Each row comes from the steps of one path. Every step used is in the known rows, and no mark comes twice. Write the path behind each row, first mark first.
Known rows:
M -> Q: [ -2  -8 -32  17 -30  -7  16 -26 -34   1  36   1 -27 -12 -27   7  13 -15
  28  15   7 -26  11 -11 -36  18  -5 -13 -22  28]
B -> H: [ 12 -34 -26  22  16  14 -25 -21 -18   4  40 -13 -14   9  29  24 -22 -35
  -1 -25  18  46  16  -1 -29   3 -19  24  45 -24]
Y -> E: [ -9  12 -14   4 -29   6   5   4  -2  14 -11  14  16   9  67 -13  -5  57
   8  10  -2  41  -1  38 -32  -3  -7 -13  -2   4]
Y -> W -> Q -> X: [  -2   -2  -18   -5  -46   -1  -17  -53   14   12   45   20  -20 -102
   11   58  -46   30   14  -12   -1  -31  -12   15  -32   24    1   52
  -12   23]
B -> Q: [ -1 -27 -18 -12 -17 -12 -16  12 -16 -10  28 -10 -16 -19  -6 -30 -36 -11
   2  12   6 -17 -40 -68 -12   3 -16  27 -22   8]
A -> Q: [-50 -10  -7  -6  -5   8  21 -14  13 -33  -9  21 -19 -15 -23   8  -5 -10
   8  44   2  -5 -21  -9   3 -14 -19 -16  -4  16]
W -> Q -> B: [  3  -9 -23 -13  48  11  12  -1  32  12 -12  36 -39 -72 -15  14  -9 -14
  37  -3  28 -41  -6   8  21  43 -22  21   6  31]
R -> T -> Y -> G: [  4  15 -14   8 -15  -5  -7 -15 -51  20  31 -44 -30 -59 -82  22   5 -52
 -27  19 -15 -36  26  61  -2 -18  18 -21   2   1]
E -> Y: [  5  38  -9  35 -17 -15  21 -19 -16 -35 -23 -49 -15  -7   5 -12 -23  16
   3 -34  -5 -49 -10  41   5  -4 -16  -8  14 -27]
R -> G: [ 10   6 -12 -26   7   8   1  -3 -22   8  30   7 -45  35 -87 -20 -43  -3
 -11   4  -7 -16  11   4 -24 -15  31 -21  14 -20]
M -> A -> Q -> B: [-34  -7  -1 -19  72  30  39 -15  31   5 -20  63 -38 -24 -51 -23   9 -38
  40  38   4 -54  10   4  26  44 -37   0  -1  37]
T -> Y -> E: [-11   1  -6  36 -25   3   2 -25   5  -9 -26 -16  22 -31  67 -29  12  37
  16   8  -9  39  24  55 -23   1  16 -15  -1   5]
B -> H -> Q -> X -> G -> Y: [  6 -38  11  -9  11 -11  31 -69  11  55   2 -48  29 -85  34  34  -3 -14
 -25 -25  25 -27 -39  49 -39   7   3   0  -3  18]
R -> T: [   7    6  -12  -33   26  -11    1   -2  -28   21    9    3  -33   54
 -100   11  -30   -7  -11   19  -24    1   21  -16  -21  -23   13    6
   13   -3]
T -> R -> G: [ 10   7 -22 -41  -2  18  -7   8  14   4   4  10 -24  29 -69 -45 -45 -28
 -14  15 -12 -13   8 -19 -27   0  74 -17  27 -32]
W -> Q -> B -> H: [ 14 -41 -42  12  51  21 -14 -21   3  12  32  13 -41 -42  19  35 -28 -45
  27 -27  38  17  11   3 -16  35 -35  38  48  -2]
Y -> W: [ -6  -7  25  -6 -33  -7  -9  -8  11  17 -11  42   1 -18 -12   1  -2 -10
  18 -28   0   5  11   0 -20  33  -8  36  39  -1]
R -> G -> Y: [ -1 -19  28 -21  34   0  15 -37   9  15  -9 -30 -12 -16 -30 -13 -32 -27
 -17 -22   7 -20  -4  35 -51  -3  55 -11  -8  -8]
A -> M -> X -> G -> Y -> W -> Q: [-25 -31   5 -19 -36 -23 -18 -42  22  23  14  28 -17 -67   3  41 -60 -10
  17 -29  27 -61 -24  11 -40   9  -1  23  29  26]
T -> R -> G -> Y -> W -> Q -> B: [  0 -20  -7 -34  41  12  11 -14  54  22 -31  50 -39 -88 -33  -3 -26 -42
  38 -18  27 -44  -2   9 -12  62  18  35  30  19]
W -> Q -> X -> G: [  5  -2 -27 -15 -50  -7  16 -49  -9  52  31 -26   4 -74  -4  46  -1  35
 -28   7  27 -62 -34  13   8 -13 -21  -7  17  23]
X -> G -> Y: [ -5 -26  31 -12   8 -12  34 -46  13  43 -34 -51  33 -48  17   4  18 -20
 -31 -18  30 -36 -27  35 -17  -6  19 -16  11  10]
G -> Y: [ -8 -23  37  -3  29  -6  17 -35  24   9 -31 -35  20 -39  28   0  -1 -26
 -10 -24  11  -8 -12  32 -34   9  33   4 -17   5]
Q -> H: [ 19 -19 -11   2  15  26  38 -41 -23 -34  31 -12  -2  35   7  31  15   2
  -6  15   6  21  14  16  -5  -7 -26  21 -17  -9]
A -> M: [ -5  -2  10 -12  47 -17  25   3 -11   3  26  44  18  38 -28 -14 -61  29
  50  27  -8 -24  11  22 -17 -11   7 -20  -6 -12]
M -> Q -> E -> Y: [-10  30 -31  58 -41 -12  34 -33 -26 -29 -10 -51 -38  -8  17 -27 -22  57
   9 -30   2 -52   5  67 -31  10 -21 -30 -24 -23]
H -> Q -> X -> G -> Y -> E: [ -7  -8  -2 -10 -24  -5  33 -37  11  51 -17 -15  40 -55  84   7  -4  53
  -7  -2  11   9 -36  71 -53   2  -4 -20 -17  26]
H -> Q: [ -2 -17 -19 -14  11  -6   8  19  10   7  12  28  -5 -24   0  17 -19  -6
  13   3  -7  -6 -46   2  -2  15 -40 -16 -26  40]
E -> Y -> W: [ -3  20  18  19 -44 -18   7 -22  -1  -6 -27   8  -9 -25  -8  -9 -16   1
  21 -52  -3 -29   4  28 -15  29 -19  30  47 -20]

Which path is each row?
[ 11 -53 -23   5  41  12  -3 -41  10  38  17   7 -28 -66  18  37 -19 -54
  19 -43  50   3   3  18 -26  41 -34  41  69   3]
X -> G -> Y -> W -> Q -> B -> H
[ -8  -2  -1  32 -42 -10   5 -22   3   0 -12  11 -23 -26  20  -7 -35  23
  20 -61   3  -7  -2  51 -39  40 -41  25  34 -21]
B -> H -> Q -> E -> Y -> W
[-13 -40 -26   9  66  34   4 -31   4   8  27  32 -41  -6  -8   8 -17 -60
  27   2  21   7  21   2 -10  34 -45  23  43   2]
M -> A -> Q -> B -> H
[ 23 -33 -30  15  63  17  -2 -19  -4  20  25  10 -23 -22  16  17  -7 -43
  26 -25  28  34  21  16 -14  37 -28  34  44 -14]
Q -> B -> H
[-32 -29  -8 -10  20  51  47 -59 -14 -51  36  19 -28  59 -24  19   4 -24
  -4  54  -3 -15  13  -3   1 -10 -54   6 -18  15]
M -> A -> Q -> H
[ -5 -21  42 -14 -32 -17  17 -56  19  52 -22   2  26 -75   4  15   6 -11
  -2 -41  16 -24 -10  35 -39  31  10  35  31   8]
Q -> X -> G -> Y -> W
[-24 -31   2 -29 -36   6 -25 -23  44   1  -9  20 -32 -63  -8  21 -60 -40
   4 -28  21 -35 -17 -17 -43  22  28  32  40  13]
T -> R -> G -> Y -> W -> Q
[-12   7   8  24 -57 -16   4 -18  -1  -8 -20   3 -23 -26   8 -31 -34  31
  16 -49   2 -28  -5  28 -34  33 -26  30  21 -25]
B -> Q -> E -> Y -> W
[-74 -13   5 -15   6  34  15 -25  14 -25   4  44 -37  33 -46 -15 -17 -37
   5  54 -15 -51  -1 -28   7  -5 -36 -22  -2  33]
M -> A -> Q
[-21  -4 -11   6 -56  -6 -20 -20  13 -22  -3   9 -45 -56   2  33 -55  -4
  17 -40  18 -51 -19  -2 -13  16 -29  29  41  10]
E -> Y -> W -> Q
[-24 -31   1 -15 -52 -18 -27 -43  25  22   5  13 -24 -82  12  47 -39 -17
  -1 -39  30 -53 -30   4 -34  14  -5  30  30  31]
M -> X -> G -> Y -> W -> Q
[-24 -35   8 -17 -44  -6 -15 -33  28  17  -7   7 -21 -76   8  40 -34 -20
  -2 -32  35 -45 -27  -6 -25  14 -13  26  41  28]
X -> G -> Y -> W -> Q
[-19  25 -28  46 -39  -5  14 -21  -2 -39 -18 -50 -42 -21  33 -13 -51  63
  -4 -39   8 -53 -11  63 -15  -1 -26 -19  -9 -25]
W -> Q -> E -> Y
[-18  -2 -10 -14  61  14  44  -7  29  -1 -30  47 -27 -56 -36  -8  17 -20
  42  30  15 -20  -5  17  25  36 -25   4  -6  25]
A -> Q -> B
[   0   -6  -16  -24  -40    5  -13  -59   33   15   31   11  -18 -107
   -1   39  -65    8    5  -14   -3  -38  -14   16  -54   28   44   49
   -7   12]
T -> R -> G -> Y -> W -> Q -> X
[-37 -31  -4   7 -50   4   1 -25  29  22 -11  -3 -26 -47  41   3 -29  56
 -16 -27  32 -20  -7  44 -42  15 -13  -3  -9   7]
X -> G -> Y -> W -> Q -> E
[ 18 -38 -24  -7   5  19  26 -34 -36 -41  52 -20 -14  22   2  11 -10  -6
  -6  22  12   7 -14 -32 -13  -4 -39  40 -31  -3]
B -> Q -> H
[-12  -8  -4  -7 -37  -3  22 -45  12  43 -16 -23  29 -60  88  14 -11  55
 -11  -4  20   0 -28  64 -53  -5   4 -11  -5  20]
W -> Q -> X -> G -> Y -> E
[  5 -41 -37   1  22   2  -8   5  -2  12  41  18 -14 -16  22  34 -34 -29
  14 -13   6  29 -36   1 -22  18 -54   1   4  23]
B -> H -> Q
[   0  -23    0  -23   32    1   22  -23   39   39  -30   36  -26 -101
  -17   16   -2  -25   33  -23   40  -53  -11   21    7   54  -23   31
   31   34]
X -> G -> Y -> W -> Q -> B
[-35 -25 -14  15 -39   4 -15 -23  20  -1  -3   3 -48 -31   0  -3 -42  50
  -2 -16   9  -5  22  34 -41  13  -1   7 -12   3]
R -> T -> Y -> W -> Q -> E
[ -5 -28  36 -19 -28 -18  19 -49  23  54 -18  13  24 -83   5  20   0 -12
   4 -40  12 -25 -26  34 -39  38  -4  30  22  22]
H -> Q -> X -> G -> Y -> W
[ -9  41 -35  26 -60  -1   6  -1 -46   4  27 -48 -50 -62  -3  25 -33  17
 -32 -16  11 -71 -17  95 -12 -11 -31 -36 -12 -16]
W -> Q -> E -> Y -> G
[-13  17  14  28 -52 -13  10 -21   5  -4 -29   6 -16 -18   9 -22 -21  35
  15 -54  -1 -22   9  51 -28  34 -21  21  28 -28]
Q -> E -> Y -> W
[-14  30 -28  53 -24 -17  42 -31 -27 -29  -1 -37 -31   7   9 -33 -44  68
  25 -21   0 -60   8  76 -35   6 -19 -35 -26 -27]
A -> M -> Q -> E -> Y
[-14  -4  12   1 -11   1  16 -20  15  19 -33 -10  30 -19  88 -11  -6  39
   2  -8   6  34  -9  60 -58   3  16 -10 -12   6]
G -> Y -> E
[ -6 -25  34 -14 -25 -24  31 -62   4  54  -2  17  23 -65 -14  13  -9  -6
  26 -26  15 -40  -2  39 -57  33   9  23  21  14]
A -> M -> Q -> X -> G -> Y -> W
[ 15 -10 -18 -19  74   3  36  14  29  28 -14  53 -16 -62 -20  -2   8 -15
  46   1   9 -20 -25  24  20  57 -39   4 -19  40]
H -> Q -> B
[-71 -15  -5  11 -11  33  19 -18  21 -11  -2  27 -38  31   6 -38 -20  43
  -9  34  -4 -22  13  27 -21   3 -29 -34 -43  11]
M -> A -> Q -> E
[-41  11  18  22 -47   2  14 -33   9 -13 -27  24 -32  -1 -11 -31 -28  18
  17 -34  -7 -48  12  39 -25  32 -35  13  28 -12]
M -> A -> Q -> E -> Y -> W
[  5 -22 -19   5 -22  22  23 -56 -14 -48  29  -6 -34  -2   8  53 -23   1
   4 -12  19 -14   1  14 -12   5 -48  42  13  -1]
E -> Y -> W -> Q -> H
[ -6  43 -34  30 -45 -10  28  -7 -67  13  43 -35 -41 -39 -27   9 -34  22
  -6  -1   4 -78  -2 106 -29  -7 -25 -50 -24 -18]
A -> M -> Q -> E -> Y -> G
[  -4   -9   -6   -6  -37   -3  -11  -63   22   13   33    6  -13 -117
   21   59  -47   21   10  -22    2  -32  -16   27  -45   26   11   55
  -21   25]
G -> Y -> W -> Q -> X
[  1 -23  18  -9   8 -21  49 -75  -2  51   5 -40  33 -72   6  17  -4   4
  -2  -4  20 -59 -21  54 -46   1  25 -14 -20  18]
A -> M -> Q -> X -> G -> Y
[ 12   1 -27  -8 -37 -20  44 -59 -36  61  49 -13  16 -48 -29  24   6  40
   3  26  16 -68 -13  27 -14  -5 -13 -25  -2  22]
A -> M -> Q -> X -> G
[-26 -25  29 -17   7   2  40 -78  18  43 -13 -37  19 -61   6  10   3 -17
 -28   3  13 -66 -25  37 -24   0  10 -10  -9  28]
M -> A -> Q -> X -> G -> Y
